Known rows, with every way that one mark hangs from another
kudo(bidu kapeg(buneko dotik(funu tovad))): [  5 -17  -1   6  -8   0   5   3  -3   0   0  -2 -11  13   0 -22  14  -7
  -1   3  -7  -1  16   1]
kapeg(buneko): [-3 -3  2  0  0  3  4  2 -4  2 -1  0 -3  0 10 -5  6  2  4 -3  3 -1  0  2]
kapeg(buneko(funu) dotik(tovad)): [  3 -10  -1   2  -4   3  -4  11   0   4  -1  -3  -9  12  -5 -16  10  -6
   4  -1  -3   4  14   4]
kapeg(buneko(funu tovad)): [  3  -8   1   0  -2   0  -4   9   0   2  -2  -4  -5  10   0 -16  15  -1
   6  -7   5   4   8   5]
kudo(kapeg(buneko(funu(bidu rigadep)) dotik(tovad))): [  6 -11  -6   0  -1   2   5   4   0  -7   3 -10  -8  27  -6 -18   5 -15
  10  -5   2  -2  15   9]
dotik(kapeg rigadep(funu(bidu(kudo) buneko)) tovad): [  7  -4  -9   7   3  -9  -2 -11  -2 -17   2  -2   0   7   0  -1   0  -1
  14   8  27 -12  21   3]
funu(rigadep): [-2  1  0  2 -2  0  0 -2 -1 -4  3 -5  0 10 -1  4 -3 -4  4 -1  4 -2  4  3]
bidu(kudo tovad(buneko(funu(rigadep)) dotik)): [  5   1  -9   5   2  -8  -9   1   3 -19   3  -5   2  20  -5  -8   3 -12
   6   0  10   1   1  10]
bidu(kudo tovad): [  0  -2  -6   0  -2  -3   4  -2   4 -11   1   6   4  -1  -8   3  -2  -7
  -1   4  11   0  -4   4]
rigadep(funu): [ 1 -5  2  1 -3 -2 -6 -3  2  3  0 -2 -1  1  6 -4  0  0  0 -3  4 -3  6 -2]
kudo(kapeg): [ 1 -4 -3  0  4  2  0 -1 -3 -4  0  3  5 -3 -5 -5  0 -7 -5 -2 -9 -2  0  2]
buneko(funu(bidu(kudo) rigadep(dotik(kapeg))) tovad): [ 11  -5  -8  -2   8  -7  -2   0   4  -9   3 -11   2  24   2 -11   3 -10
  11   4   7  -1   5   6]
dotik(funu kapeg(buneko(tovad)) rigadep): [  1  -8  -3   4  -8  -1  -7   5  -7  -5  -2  -4  -6   8   2 -13  16  -1
   8   2   2  -4  22   3]
dotik(funu): [ 3 -2  0  2 -3 -4 -2  2  4 -3  0  1  0  8  2 -3  4 -3 -1  3  1  1 14  1]
funu(bidu(kudo(kapeg) tovad(dotik)) buneko rigadep): [  8  -2 -11   0  11  -8   7  -8  -3 -28   4  -6   3  17  -2  -2  -7 -15
   9   2  19  -9  -2  12]
dotik(funu(bidu(kudo)) kapeg(buneko(tovad)) rigadep): [  5  -6 -10   2  -5  -4   4  -1  -3 -12   1  -9  -6  12   7 -11  12  -4
  14   7  18  -4  19   6]
funu(bidu(kudo tovad(dotik)) buneko): [  8   0  -9  -2   9 -10   8  -5   1 -20   2  -5  -2  10   3  -1  -4  -5
   9   5  24  -6  -6   7]
rigadep(dotik funu(bidu(kudo) buneko(tovad))): [ 12  -7  -3   0  10 -13  -3  -6   2 -11   2 -12  -2   7  16  -5   2  -2
   8   5  27  -9   4   3]
dotik(funu kapeg rigadep): [ 2 -1 -3  5 -8 -2 -6  1 -2 -5  0  2  1  8 -1 -4  4 -3  2  6 -5 -2 19  1]
dotik(funu kapeg tovad): [  3  -7  -4   4  -1  -5  -6   0   0  -6  -1   7   1   5 -11  -7   8  -3
   2   8  -5  -4  25  -1]
kapeg(buneko(tovad) dotik(rigadep(funu(bidu(kudo))))): [  5 -10  -8   0 -10  -2   1   1  -2  -4   1 -21 -18  11  13 -13   4  -7
  13   0  23  -4   7   3]
kudo(bidu(funu(buneko rigadep(dotik(kapeg))) tovad)): [ 7 -7  5  5  0 -9  1 -4  3 -3  4  3  4 23 13 -9  4  0  2 -1 -6 -9  6  7]
tovad(buneko(funu(bidu)) dotik(rigadep)): [  8   3  -9   2   0  -8  -4   1   4 -10   1 -14  -8  22   8 -13   5  -2
  10  -1  15   0   3   4]
kapeg(dotik): [  1  -2   0   0  -1   2  -2   6  -2   3   0  -7  -7   3   2  -4  -3  -4
  -1   0 -14   2  -1  -1]
dotik(funu(bidu(kudo) buneko) kapeg rigadep tovad): [  8  -1 -11   8   2 -10   1  -7  -1 -22   2   0   2  14  -4   1   4  -4
  14  15  24  -8  29   7]

Rows
[  8  -3  -4   1   4  -7  -6  -7  -5  -9   1 -12  -6  15  14  -9  -2   1
  11   0  11 -12   9   1]
tovad(dotik(kapeg rigadep(funu(bidu buneko))))
[  2  -2 -10   0   6  -1   0  -1   3  -5   1   5   9  -5   1 -10   2 -17
  -3   0  -4   1   5   7]
bidu(funu kudo(kapeg))
[  4  -7   1   2  -3   3   4   1  -4   5   1  -5  -7   5   1 -13   0  -4
  -6  -2 -20   1  -6  -1]
kudo(bidu kapeg(dotik))
[  9  -1  -3   4  -4 -10  -1  -1   1 -16   1 -11  -8  20   3  -1   7   0
  12   4  27  -5  24   5]
dotik(funu(bidu buneko(tovad)) rigadep)
[  2   4  -7   5   0  -5  -9   0  -5 -11   1 -10  -6   5   5  -6   4  -1
   4   3   6  -3  -2   1]
tovad(buneko dotik(rigadep))
[ 6 -1 -8 -2  9 -5  7 -7  0 -8  5 -7  4 14 11  0 -6 -7  9  7  5 -7 -4  4]
funu(bidu(kudo) rigadep(dotik(kapeg)))
[  3  -4  -1   0  -7   0   8   3   0  -3   3 -17 -14  28  17  -8   2  -7
  12  -1   4  -3  16   6]
kapeg(buneko dotik(funu(bidu rigadep)))
[ 10   1  -9   6  -1 -12   1  -3   1 -21   3 -10  -4  16   3   1   5  -5
  13   9  35  -4  22   8]
dotik(funu(bidu(kudo) buneko(tovad)) rigadep)
[  5  -7 -12   1  -9  -9  -6  -4   4 -12   1  -5  -4   5  -3  -8  -2 -14
   1   4  25  -5   0   2]
bidu(kudo tovad(dotik(rigadep(funu))))
[  8  -8  -9  -3  -4  -7  -9  -4  -1  -5  -1 -18 -12  13   4 -18   3  -3
  10   0  12  -9   8  -3]
buneko(tovad(dotik(kapeg rigadep(funu(bidu)))))
[  5   0  -2   0  -5  -6   6  -4   6  -8   4 -10  -4  26   7   0  -1  -5
   9   2  15  -4  17   4]
dotik(funu(bidu rigadep))
[  5  -4  -4   0   3  -4  -8   2  -2  -3  -1  -2  -2   8   3 -13   5  -6
   1   5 -14  -2  11  -1]
tovad(dotik(funu kapeg))
[  7  -9 -15   6  -6  -4  -5   3  -2 -17   2  -1  -2   4 -17  -9   3 -23
  -2  14   5   0  22   5]
bidu(kudo(kapeg(dotik(funu rigadep tovad))))
[  3  -2   0   3  -7  -2  -5   5  -1  -4   3 -10  -8  19   2  -3  -1 -11
   3   3  -8   0  17   4]
kapeg(dotik(funu(rigadep)))
[  6  -4   3   6   6  -6 -12   3  -7 -10  -1   0   0   7  -1  -6  10   3
   6   3  -7  -5  25   3]
dotik(funu(buneko(tovad)) kapeg)
[  3  -8 -12  -1  -7   2  14   1  -2 -14   2  -6  -5   8   0  -8  -1 -15
   5   0  10  -4  -3   8]
funu(bidu(kudo(kapeg(buneko dotik(rigadep))) tovad))
[  5   1  -3   3   7  -4 -12   5   0  -5  -1  -6  -2  12   5 -14   8  -2
   2  -3  -6   3   1   2]
tovad(buneko(funu) dotik)
[  5  -8  -3   1  -5   0   6   5   3  -3   3 -13 -13  30  -1 -13   5  -8
  14  -3  12  -1  15   8]
kapeg(buneko(funu(bidu rigadep)) dotik(tovad))
[  2  -1   1   6  -8  -7   1  -2   8  -1   1   3  -2  13   7 -11   9   6
   0  -4   1   0   3   3]
kudo(bidu(funu tovad(buneko)))
[  7  -8  -5   8   2 -10  -3  -7   3  -8   4  -1   1  17   5 -17  11  -8
   0   2  -1  -6   9   5]
kudo(bidu(funu(rigadep(dotik(tovad(buneko))))) kapeg)
[  5  -7  -1  -1  -7  -6   6  -2   4  -1   1  -3  -8  12  -2 -11   2   0
  -2   0   5  -1 -11  -1]
kudo(bidu(tovad(dotik)))
[  5  -5  -4   9 -10 -10  -6  -2  -1 -12   1  -3  -7  19   2 -15  11   3
   3   5  -3  -4   8   0]
kudo(bidu(tovad(buneko dotik(funu kapeg rigadep))))
[  7  -1  -1   3   7  -8  -8   2  -3 -10   0  -4  -3  11   9  -6   5  -4
   3   5   4  -3  14   4]
tovad(dotik(funu(buneko)))
[  5  -2  -7   5   4  -8  -3  -5   1 -13   0   0  -2  12  -1  -6   9   5
  11   8   2  -7  24   0]
dotik(funu(bidu) kapeg tovad(buneko))
[  5 -15  -6  -2  -9   1   0   2  -5  -3   0 -18 -16  11   8 -20   6  -9
   7  -6   7  -7  10   2]
kudo(kapeg(buneko(tovad) dotik(rigadep(funu(bidu)))))
[ -1   2  -6   5   2  -5  -2  -3   0 -16   1   5   5  -3  -4   3   2   0
   1   3   7  -2  -3   5]
bidu(kudo tovad(buneko))
[  2  -1  -7   9  -6  -2 -10   4  -5 -10   1  -8 -10   4  -8  -3   4  -2
   4   6   2  -2  12   0]
kapeg(dotik(rigadep tovad(buneko)))
[  5  -3 -13  -4  -1  -8  -1   1   9  -9   0   0   0   5   0 -13   1 -16
   0   3  10   1  -1   6]
bidu(funu kudo tovad(dotik))
[  0   3  -9   6  -1  -7  -4  -4   5 -16   3   1   5  11   2  -1   1 -10
   5   0  11  -2   9  11]
bidu(funu(rigadep) kudo tovad(buneko))
[  6  -5  -6  -1   0 -11  -3  -6   5 -11   0  -9  -8  13   9 -11   1   2
   7  -3  14  -9  -2  -1]
rigadep(funu(bidu(tovad(buneko dotik))))
[ 2  4  1  5  4 -4 -4 -2  0 -6  3 -2  3 15 10 -1  1 -5  8 -4  6 -4 17  9]
bidu(funu(buneko rigadep))
[  3   2   4   8   2  -6  -5  -2  -3 -12   3  -2   2  20   6   5   3  -3
   7   2   8  -5  23   8]
dotik(funu(buneko rigadep))
[  4   2  -8   7  -4  -8 -12   2  -2 -13   1  -9  -6  12   7  -8   8  -4
   4   6   7  -2  12   1]
tovad(buneko dotik(funu rigadep))
